Every row comes from one small tree of marks. The marks that hang from a mark follow it in brackets, in the order of their numbers. Every link used is in the known rows. Which tree was each row made from?
In the rows, 100 means zero.
Known rows
Z_363(Z_101(Z_45(Z_668(Z_200)))): 99 113 93 125 100 130 129 112 101 110 93 114 91 109 91 123 88 79 86 72 94 97 100 88 99 114 94 109 94 84
Z_945(Z_668(Z_200(Z_101))): 119 108 93 113 86 135 114 111 98 98 96 118 104 89 97 111 98 81 85 84 87 103 97 97 93 119 90 114 96 90
Z_782(Z_101): 109 100 92 103 86 99 112 105 94 106 98 101 108 111 102 96 89 82 91 98 99 109 103 100 98 108 86 111 95 84
Z_45(Z_101 Z_668(Z_200(Z_945(Z_542(Z_782))))): 113 103 107 120 92 108 115 93 98 124 77 120 91 72 88 116 106 80 106 71 79 102 101 89 100 125 107 120 70 106
Z_45(Z_668(Z_200)): 106 107 98 117 94 112 119 104 99 103 101 110 87 85 96 121 97 82 98 87 95 106 103 93 92 112 108 114 96 92
Z_200(Z_45 Z_101 Z_945(Z_542)): 104 96 104 109 85 126 112 108 100 117 83 120 109 94 93 94 103 84 95 92 94 107 94 96 93 130 89 121 88 101
Z_399(Z_542(Z_200 Z_782 Z_945(Z_668))): 155 112 116 107 82 146 92 93 98 106 77 122 100 74 109 111 87 74 98 87 97 116 100 98 100 119 100 96 87 94
Z_6(Z_363(Z_101(Z_45)) Z_945(Z_542 Z_668(Z_200))): 124 123 96 130 89 164 104 100 97 113 86 119 93 118 98 127 94 70 85 82 91 106 99 100 106 110 83 105 89 70
Z_6(Z_363(Z_101(Z_45))): 107 103 88 118 94 122 122 114 95 104 101 106 104 135 100 94 90 75 84 97 94 103 100 100 102 107 82 103 99 70
Z_399(Z_542(Z_200 Z_782(Z_363) Z_945)): 137 106 109 102 94 118 103 94 100 114 86 114 104 86 108 94 96 83 94 90 94 115 105 101 95 118 90 99 82 101
Z_200(Z_45(Z_101 Z_668) Z_945(Z_542)): 106 102 108 116 90 118 108 103 102 116 73 118 91 83 88 109 99 83 103 80 91 101 99 88 95 127 106 126 82 105
Z_101(Z_45(Z_668(Z_200(Z_945(Z_542(Z_782)))))): 105 102 111 121 94 129 119 100 97 120 76 124 85 86 92 124 101 76 103 75 91 104 93 89 104 126 111 112 74 106
Z_542(Z_200(Z_101(Z_45)) Z_782 Z_945(Z_668)): 131 105 104 101 91 145 103 109 96 92 74 129 102 89 100 112 83 77 74 75 93 104 88 98 104 129 74 103 85 96
Z_399(Z_542(Z_200(Z_45) Z_782(Z_363)) Z_945(Z_668)): 147 111 110 108 86 162 97 105 101 107 87 126 103 73 107 101 87 82 86 73 94 109 98 94 97 127 106 108 92 102
Z_668(Z_200): 103 103 94 111 89 110 118 106 96 104 104 111 99 96 100 112 101 84 94 97 96 109 101 98 96 110 95 109 99 88
Z_45(Z_101 Z_668): 104 106 97 112 93 92 116 105 99 94 93 105 101 90 93 109 91 82 98 86 91 104 107 93 93 111 105 120 93 94
Z_200(Z_45(Z_668)): 100 101 99 111 93 110 116 114 102 95 98 112 97 90 95 109 89 83 94 88 101 107 100 94 90 115 111 120 100 97
Z_668(Z_200(Z_45 Z_101 Z_945)): 91 95 92 110 94 128 123 117 97 113 92 123 95 87 93 108 106 89 84 85 87 99 95 93 95 133 82 123 93 99
Z_399(Z_542): 116 106 105 111 82 114 114 104 98 104 97 105 115 95 103 102 93 78 108 104 104 116 108 99 95 108 108 106 102 91
Z_542(Z_200(Z_101(Z_45)) Z_668 Z_782 Z_945): 128 103 103 99 101 142 104 103 97 88 71 128 100 88 102 108 84 78 72 75 93 104 91 99 104 131 68 100 82 95
Z_782(Z_363(Z_101(Z_45(Z_668)))): 101 111 91 118 103 112 122 108 104 108 92 107 100 127 98 99 89 82 84 79 93 101 105 90 94 110 97 111 90 87
Z_945(Z_542(Z_200) Z_668): 144 113 107 113 75 140 94 93 99 101 87 118 100 93 103 108 95 75 97 94 102 112 92 96 95 113 95 100 91 87
Z_782(Z_363): 105 101 93 104 93 93 111 102 99 102 104 103 109 114 106 88 103 88 92 104 95 113 106 100 89 106 98 111 95 92
Z_399(Z_542(Z_200(Z_101) Z_668 Z_945)): 149 113 111 106 94 158 96 94 100 99 74 119 97 76 105 105 89 78 90 85 99 109 102 98 93 127 77 99 91 90
Z_6(Z_363(Z_101) Z_945): 106 111 87 119 92 110 110 95 94 99 109 101 107 121 109 104 93 78 91 105 93 115 110 106 100 99 81 111 100 64

Write each row's tree
111 100 97 116 95 124 119 101 104 146 86 126 104 106 95 89 111 86 86 74 78 102 97 95 96 127 90 114 71 99 : Z_668(Z_200(Z_45 Z_945(Z_542(Z_782(Z_363(Z_101))))))
116 122 97 120 93 141 108 95 102 120 82 125 111 115 98 119 96 76 79 68 84 108 101 98 105 114 88 108 74 90 : Z_6(Z_945(Z_542(Z_782(Z_363(Z_101(Z_45)))) Z_668(Z_200)))
99 106 89 112 106 120 123 115 98 113 89 110 82 110 89 113 93 84 78 70 90 94 101 92 96 118 88 116 83 97 : Z_782(Z_101(Z_45(Z_668(Z_200))) Z_363)
105 95 95 107 104 100 117 105 101 107 84 122 87 79 93 97 102 90 84 68 77 94 98 88 95 132 92 125 73 111 : Z_542(Z_200(Z_45(Z_101 Z_668) Z_945) Z_782(Z_363))
103 93 98 108 95 120 121 109 101 130 86 128 109 87 89 89 115 88 85 74 77 101 94 98 92 136 87 122 71 113 : Z_668(Z_200(Z_45 Z_101 Z_945(Z_542(Z_782(Z_363)))))
97 110 93 126 109 130 123 102 100 128 84 114 75 117 97 112 103 86 86 74 85 95 102 83 98 121 94 114 83 90 : Z_782(Z_363(Z_101(Z_45(Z_668(Z_200(Z_945))))))
109 103 98 110 94 119 115 112 102 91 98 117 89 81 94 113 88 83 89 83 102 103 95 92 91 120 96 115 98 96 : Z_542(Z_200(Z_45(Z_668)))
122 100 96 106 99 134 115 111 107 113 86 131 115 84 88 89 107 84 76 64 79 100 95 103 87 133 87 116 72 109 : Z_945(Z_542(Z_668(Z_200(Z_45 Z_101)) Z_782(Z_363)))
135 102 106 105 87 135 101 100 104 99 84 130 107 80 98 99 93 77 87 78 97 107 89 100 97 126 92 103 81 100 : Z_945(Z_542(Z_200(Z_45) Z_668 Z_782))
107 95 108 112 89 117 117 106 101 114 80 124 107 76 90 98 98 81 99 75 88 105 94 94 92 133 105 125 76 111 : Z_200(Z_45(Z_668) Z_101 Z_945(Z_542(Z_782)))
133 112 106 113 91 157 107 113 102 119 82 127 106 68 94 109 93 83 83 59 79 100 105 92 98 130 108 119 86 108 : Z_399(Z_542(Z_782(Z_363)) Z_945(Z_668(Z_200(Z_45(Z_101)))))
114 118 90 122 91 143 104 103 95 93 93 110 100 128 107 117 85 73 81 94 94 109 103 101 106 104 84 108 99 66 : Z_6(Z_363(Z_101(Z_45)) Z_945(Z_668))
115 98 92 101 93 90 115 99 97 98 105 112 110 99 105 87 101 86 86 92 89 110 99 101 94 112 87 106 85 96 : Z_542(Z_200 Z_782(Z_363))
130 107 96 115 99 137 112 102 110 129 86 128 110 102 94 89 103 82 77 64 79 100 98 99 92 125 91 107 72 95 : Z_945(Z_542(Z_668(Z_200(Z_45)) Z_782(Z_363(Z_101))))
89 97 96 108 93 119 121 111 93 100 84 114 103 110 99 104 97 83 89 95 96 104 96 92 102 124 83 116 94 94 : Z_200(Z_101(Z_45) Z_945)
87 99 94 112 97 131 126 114 92 109 86 120 93 101 94 116 102 84 85 86 91 99 95 91 102 129 78 115 92 95 : Z_668(Z_200(Z_101(Z_45) Z_945))
111 93 97 106 94 120 114 105 99 142 82 123 96 97 92 92 109 87 85 74 81 100 95 97 98 131 85 119 66 108 : Z_668(Z_200(Z_45 Z_945(Z_542(Z_782(Z_101 Z_363)))))
93 104 96 112 96 115 125 118 98 87 91 111 106 100 91 111 86 79 88 82 98 102 99 93 94 118 94 118 96 96 : Z_200(Z_101(Z_45(Z_668)))
122 104 104 103 100 125 109 104 94 105 75 117 83 91 97 118 75 77 81 70 97 102 94 95 106 124 79 106 78 96 : Z_542(Z_200 Z_782(Z_101(Z_45(Z_668))) Z_945)
130 103 99 104 83 112 117 103 94 110 94 111 114 87 100 96 85 76 94 83 96 107 101 100 104 116 83 103 85 94 : Z_399(Z_542(Z_200 Z_782(Z_101)))
128 103 100 96 108 138 103 102 100 94 73 126 99 97 104 96 92 83 67 72 87 102 94 100 98 131 66 102 75 99 : Z_542(Z_200(Z_101(Z_45)) Z_668 Z_782(Z_363) Z_945)
120 101 107 109 90 146 101 101 102 110 73 125 101 90 98 95 101 82 92 86 93 105 93 95 92 133 91 116 84 99 : Z_200(Z_45 Z_101 Z_945(Z_542(Z_668)))
124 102 111 111 89 143 94 94 102 113 73 122 91 94 104 101 102 81 98 94 98 110 95 93 95 126 104 111 86 96 : Z_200(Z_45 Z_945(Z_542(Z_668)))
125 100 104 105 97 130 99 92 97 124 64 118 96 116 103 88 99 79 86 79 87 103 97 95 104 125 90 108 63 101 : Z_200(Z_945(Z_542(Z_668 Z_782(Z_101(Z_45) Z_363))))
108 116 96 130 99 134 120 100 98 113 91 118 97 103 91 127 92 70 91 70 87 105 102 101 106 112 92 111 78 82 : Z_6(Z_363(Z_101(Z_45(Z_668(Z_200)))) Z_945(Z_542(Z_782)))
139 100 97 99 94 130 101 100 104 113 81 124 104 94 97 82 94 82 74 68 88 100 93 102 94 128 77 107 68 102 : Z_945(Z_542(Z_200(Z_45) Z_668 Z_782(Z_101 Z_363)))
106 108 97 107 98 113 114 102 105 97 91 124 112 75 90 106 95 84 82 66 88 107 98 101 88 127 83 126 74 109 : Z_6(Z_945(Z_542(Z_200(Z_45(Z_668) Z_101) Z_782(Z_363))))
